Each row comes from the steps of one walk. Every step used is in the known rows, and no mark comes twice. Write the walk behind each row, first mark first.
Known rows:
mudin -> gudez -> nusoli -> matet: [-0.16 -2.64  1.48  0.64  0.56 -0.33 -1.47 -3.76  1.44  1.16  0.17 -2.69
  3.99 -1.52  0.53  0.24 -0.65 -0.97 -0.61 -0.78 -0.31]
mudin -> gudez -> nusoli: [-0.38 -1.73  2.08  0.59  2.16 -0.21 -0.59 -1.98  0.92  0.95  0.49 -1.89
  2.95 -1.34 -1.03 -0.79 -0.48 -0.64  0.63 -0.96 -0.97]
gudez -> nusoli -> botid -> tisal -> matet: [ 0.19 -0.77 -0.18 -0.70 -1.68  1.05 -0.18 -1.50  0.35  3.05  0.57  0.32
  5.60  2.43  1.16 -1.18 -0.84  0.81  0.76 -3.63  0.82]
mudin -> matet -> tisal -> botid: [-1.41  1.76 -0.28  0.34 -2.31  1.27 -0.50 -3.09  1.51  1.47  0.98  0.63
  1.09  2.87  2.37  0.04  2.79  1.03 -0.71 -0.81  0.25]
tapesof -> nusoli -> matet -> tisal: [ 0.29  1.15  1.08  0.03 -2.50  0.73 -0.25 -2.57  1.35 -0.06  2.18 -2.44
  5.03  0.36  2.21 -0.02 -0.19  2.46 -0.94 -0.18  0.64]
tamu -> matet -> mudin -> gudez -> nusoli -> botid -> tisal: [ 0.91 -2.82  1.06 -0.64 -2.63  1.08 -3.10 -1.06  2.66  1.88  1.26 -0.41
  5.68  1.76 -2.78 -0.45  0.18  1.53  0.63 -1.55  0.04]
mudin -> gudez -> nusoli -> botid: [-1.26 -1.65  1.97  0.32  1.29  0.03  0.61 -2.72  1.93  2.25  0.37 -1.54
  3.57 -1.35 -1.23 -0.95 -0.69  0.26  1.62 -1.74 -0.49]
botid -> nusoli -> matet -> mudin: [ 1.35  0.02 -1.29  1.52 -2.63  1.30 -1.26 -2.77  1.78  0.08  1.12 -2.70
  0.74  0.51  1.91  0.43 -0.75  1.48 -2.87 -0.74  1.13]
botid -> tisal -> matet: [ 1.30 -0.33 -1.53 -0.57 -3.24  0.09 -0.72  0.57 -0.59  0.94 -0.60  0.21
  3.57  3.49  0.74  0.24  0.80 -1.40 -0.33 -1.75  0.60]
botid -> nusoli -> matet: [ 0.78 -0.25 -1.55  1.68 -1.73  0.77  0.20 -2.22  1.11  0.66  0.68 -2.03
 -0.25 -0.19  1.47 -0.15 -0.77  0.18 -2.06 -1.05  1.04]
tapesof -> nusoli -> matet -> vaneg: [ 0.95 -0.20  2.31 -0.05 -2.30  1.36 -0.30 -1.76  0.63 -0.26  3.04 -2.63
  3.91  0.22  1.72  0.21 -0.36  2.87 -1.48  1.14  0.92]
matet -> nusoli: [ 0.13  0.48 -0.67  0.53  0.50  1.30  0.61 -1.20 -1.78 -0.34  1.13 -0.65
  0.29  0.75 -1.65 -1.36 -0.18  0.99  0.01 -0.27 -0.29]
gudez -> nusoli -> botid -> tisal: [ 0.69 -0.44  0.14 -0.97 -0.65  0.70  0.62 -1.02  0.47  3.26  0.51  0.21
  4.20  0.89  1.55 -1.54 -1.10  1.94  0.59 -2.58  0.44]
tapesof -> nusoli -> botid: [-0.56  0.69  2.30  0.17 -0.16  1.34  2.12 -1.41  1.81  1.42  2.10 -0.63
  3.24 -0.45 -0.10 -0.90 -1.22  2.11  1.04 -0.51  0.73]
tisal -> botid -> nusoli -> matet -> mudin: [ 0.37  0.91 -1.06  1.39 -1.53  2.01  0.18 -3.84  1.25  2.04  1.66 -1.78
  1.13  1.72  1.39 -0.08 -0.03  0.83 -3.72  0.12  1.98]
tapesof -> nusoli: [ 0.32  0.65  2.41  0.52  0.77  1.02  0.77 -0.57  0.72 -0.10  2.23 -1.07
  2.54 -0.41  0.10 -0.66 -0.93  1.10 -0.15  0.32  0.19]
vaneg -> matet -> nusoli -> botid -> tisal: [ 1.72  0.10 -1.51 -2.06 -3.79  0.62  1.59 -4.31 -0.16  1.58  0.06  0.51
  3.24  2.28 -0.17  0.91 -0.63  0.91  0.09 -2.31  0.99]
nusoli -> botid: [-1.01  0.12 -0.10 -0.38 -1.00  0.27  1.48 -0.93  1.20  1.65 -0.15  0.49
  0.81 -0.02 -0.30 -0.23 -0.33  1.13  1.28 -1.01  0.66]
gudez -> nusoli: [ 0.02 -0.58  1.15  0.06  1.93  0.73 -0.87 -1.12 -0.29  0.81  1.19 -0.34
  1.98 -0.34  0.81 -1.26 -1.13  0.90 -0.09 -1.34 -0.24]
matet -> mudin: [ 0.64  0.25  0.38 -0.19 -1.09  0.75 -1.81 -0.77  0.78 -0.68  0.51 -0.79
  1.25  0.77  0.60  0.67  0.04  1.68 -0.95  0.43  0.11]
botid -> nusoli -> matet -> vaneg: [ 1.19  0.11 -1.00  1.04 -2.95  1.17  0.02 -1.34  0.52  0.20  1.85 -2.76
 -0.13  0.69  1.38 -0.35  0.03  2.23 -2.02 -0.48  1.05]
tamu -> matet: [ 0.01 -1.75 -0.13 -0.03 -1.00  0.78 -2.23  1.04  0.68 -0.37  1.04  1.44
  0.25  1.03 -3.21 -0.24  0.49 -0.21  0.54 -0.04  0.21]

Which walk is each row?
[ 0.83 -1.52  0.73 -0.06 -0.77  1.17 -3.21 -3.66  0.84  0.55  1.27 -1.76
  4.19  0.06  2.98  0.54 -1.31  1.95 -2.27 -0.84  0.66]	gudez -> nusoli -> matet -> mudin
[ 0.85 -1.01 -0.42 -0.10 -2.96  0.47 -2.68 -2.83  1.27 -0.32  0.08 -1.62
  2.50  0.42  2.47  1.94 -0.21  1.14 -2.40  0.52  0.99]	nusoli -> matet -> mudin
[-1.02 -1.53  1.54  0.55 -1.27  1.35 -2.06 -3.70  2.16  1.18  0.82 -1.73
  5.94  1.71 -1.04  0.32 -0.14  0.22  0.81 -2.49  0.25]	tisal -> matet -> mudin -> gudez -> nusoli -> botid
[-0.36 -1.60  1.58  0.77 -0.57  1.10 -3.07 -2.98  1.26 -0.11  0.87 -2.08
  5.28  1.68 -0.87  0.43  0.09 -0.59 -0.18 -1.81 -0.21]	tisal -> matet -> mudin -> gudez -> nusoli
[-0.74  3.57 -1.28  0.75 -1.10  1.31  2.00 -1.41  0.37  1.85  1.90 -1.00
  0.66  2.46  0.01 -2.08  1.31  1.93 -0.80 -1.12  0.68]	matet -> tisal -> botid -> nusoli
[-1.09  2.43 -0.89  1.57 -2.28  1.93  0.31 -3.25  1.90  1.61  1.69 -0.26
 -0.02  2.89  2.25 -0.96  2.45  1.43 -1.24 -1.70  0.43]	mudin -> matet -> tisal -> botid -> nusoli
[-0.36  1.70 -0.76  1.47  0.86  1.65  2.32 -1.53  0.24  2.26  1.58 -0.40
 -0.87  1.31 -0.59 -1.65  0.11 -0.11 -1.77 -0.36  1.23]	tisal -> botid -> nusoli
[ 0.32 -1.32  2.23  0.37  0.84  0.56 -2.34 -2.54  1.55  0.21  0.94 -2.49
  3.80 -0.43 -0.35  0.00 -0.34  1.01 -0.44 -0.48 -0.77]	matet -> mudin -> gudez -> nusoli
[ 1.96 -1.49  1.14 -2.24 -3.42 -0.04 -1.15 -5.47  2.76  1.93 -0.08 -1.22
  6.36  1.18  1.04  2.13 -0.77  0.87 -0.35 -2.36  0.50]	vaneg -> matet -> mudin -> gudez -> nusoli -> botid -> tisal
[ 0.74  0.59 -1.67 -0.50 -2.10  1.16  2.06 -1.05 -1.08  2.17  0.42 -0.18
  2.48  1.99 -0.93 -1.67 -0.12  2.03  0.66 -1.59  0.40]	matet -> nusoli -> botid -> tisal
[ 1.71 -0.09 -0.88 -1.17 -4.44  0.54 -0.93  1.33 -1.18  0.55  0.55 -0.50
  3.62  4.28  0.70  0.04  1.66  0.74 -0.32 -1.18  0.59]	botid -> tisal -> matet -> vaneg
[ 1.57 -1.03 -0.42 -0.30 -3.78 -0.02 -2.07 -0.75  0.94  0.56 -0.62 -1.65
  5.37  3.34 -0.01  1.05  1.22 -1.13 -0.67 -1.30  0.11]	botid -> tisal -> matet -> mudin -> gudez
[ 0.37  2.74 -1.25 -0.90 -2.82  0.79  1.56 -4.65  1.09  1.27  1.32 -0.31
  1.62  2.74  0.65  0.51  0.66  0.78 -1.22 -1.87  1.21]	vaneg -> matet -> tisal -> botid -> nusoli
[-0.74  1.30 -1.33 -0.47 -3.00  0.36 -0.08 -3.37  0.51  1.72  0.50 -1.03
  3.12  1.92  2.05  0.35  1.29  1.04 -1.74  0.09  1.29]	nusoli -> matet -> tisal -> botid
[-0.66  1.47 -1.28  0.67 -2.01  1.89 -0.39 -0.31  1.01  1.27  2.67  0.47
  0.91  3.28 -3.25 -2.09  1.66  1.51 -0.16 -1.12  0.83]	tamu -> matet -> tisal -> botid -> nusoli
[ 0.61  0.03 -0.96 -1.32 -5.09  0.85  0.70  0.33  0.16  2.16  0.38  0.02
  4.08  3.94  0.37 -0.20  1.11  1.71  0.98 -1.98  1.14]	nusoli -> botid -> tisal -> matet -> vaneg
[-0.18 -0.17  0.19 -0.19 -2.71  1.11 -1.17  0.17 -0.82 -0.66  1.44 -0.62
  1.98  3.09 -0.66  0.17  1.28  0.80  0.29 -0.66  0.39]	tisal -> matet -> vaneg
[ 1.15 -0.01 -0.69 -1.15 -1.43  0.75  0.27 -4.42 -0.89 -0.65  0.68  0.08
  1.24  1.12 -0.87  1.24 -0.62  0.04 -0.56 -1.11  0.38]	vaneg -> matet -> nusoli
[ 0.25 -0.28 -1.20  0.44 -3.22  1.80  0.35 -2.97  0.66  1.89  0.43  0.55
  1.64  2.49  1.42 -0.56  1.11  1.47  0.08 -2.07  0.19]	mudin -> matet -> nusoli -> botid -> tisal
[ 1.61 -0.23  0.27 -1.74 -2.87  0.22 -1.86 -4.03  1.39 -0.95  0.13 -0.03
  2.15  1.10  1.20  3.00 -0.44  0.60 -1.34 -0.50  0.74]	vaneg -> matet -> mudin
[ 0.91 -1.16  1.39 -0.54 -1.46  0.40 -1.16 -2.36  2.23  2.32  0.38 -2.16
  5.70  0.67  0.41 -0.29 -0.33  1.82  0.06 -1.55 -0.24]	matet -> mudin -> gudez -> nusoli -> botid -> tisal
[-0.38  1.84  1.20  0.00 -1.87  1.33  0.67 -3.52  1.11  1.42  2.66 -2.01
  5.33  1.30  1.97 -0.35  0.21  2.09 -1.74  0.43  1.32]	tapesof -> nusoli -> matet -> tisal -> botid
[ 1.29 -1.63  1.98 -1.27 -1.06  0.11 -2.34 -5.58  2.16 -0.23  0.48 -1.57
  4.44  0.08  0.32  2.32 -0.80  0.01 -0.86 -1.32 -0.09]	vaneg -> matet -> mudin -> gudez -> nusoli
[ 0.69 -0.58  0.10 -0.83 -2.51  1.62 -1.47 -2.01  0.85  2.61  0.90 -0.31
  6.53  3.01  1.62 -0.63 -0.69  2.04  0.05 -3.32  0.85]	gudez -> nusoli -> botid -> tisal -> matet -> mudin
[ 0.54 -1.95  0.44  0.29 -2.59 -0.26 -2.53 -3.64  2.25 -0.12 -0.37 -2.95
  3.38 -0.42  1.01  2.17  0.19 -0.07 -1.90  0.74  0.29]	nusoli -> matet -> mudin -> gudez
[-1.32  0.01 -1.15  0.68 -1.66  1.99  0.69 -2.57 -0.81  0.82  1.05 -0.07
  2.77  2.76 -2.32 -0.94  0.04  0.25  1.26 -2.35  0.72]	tisal -> matet -> nusoli -> botid
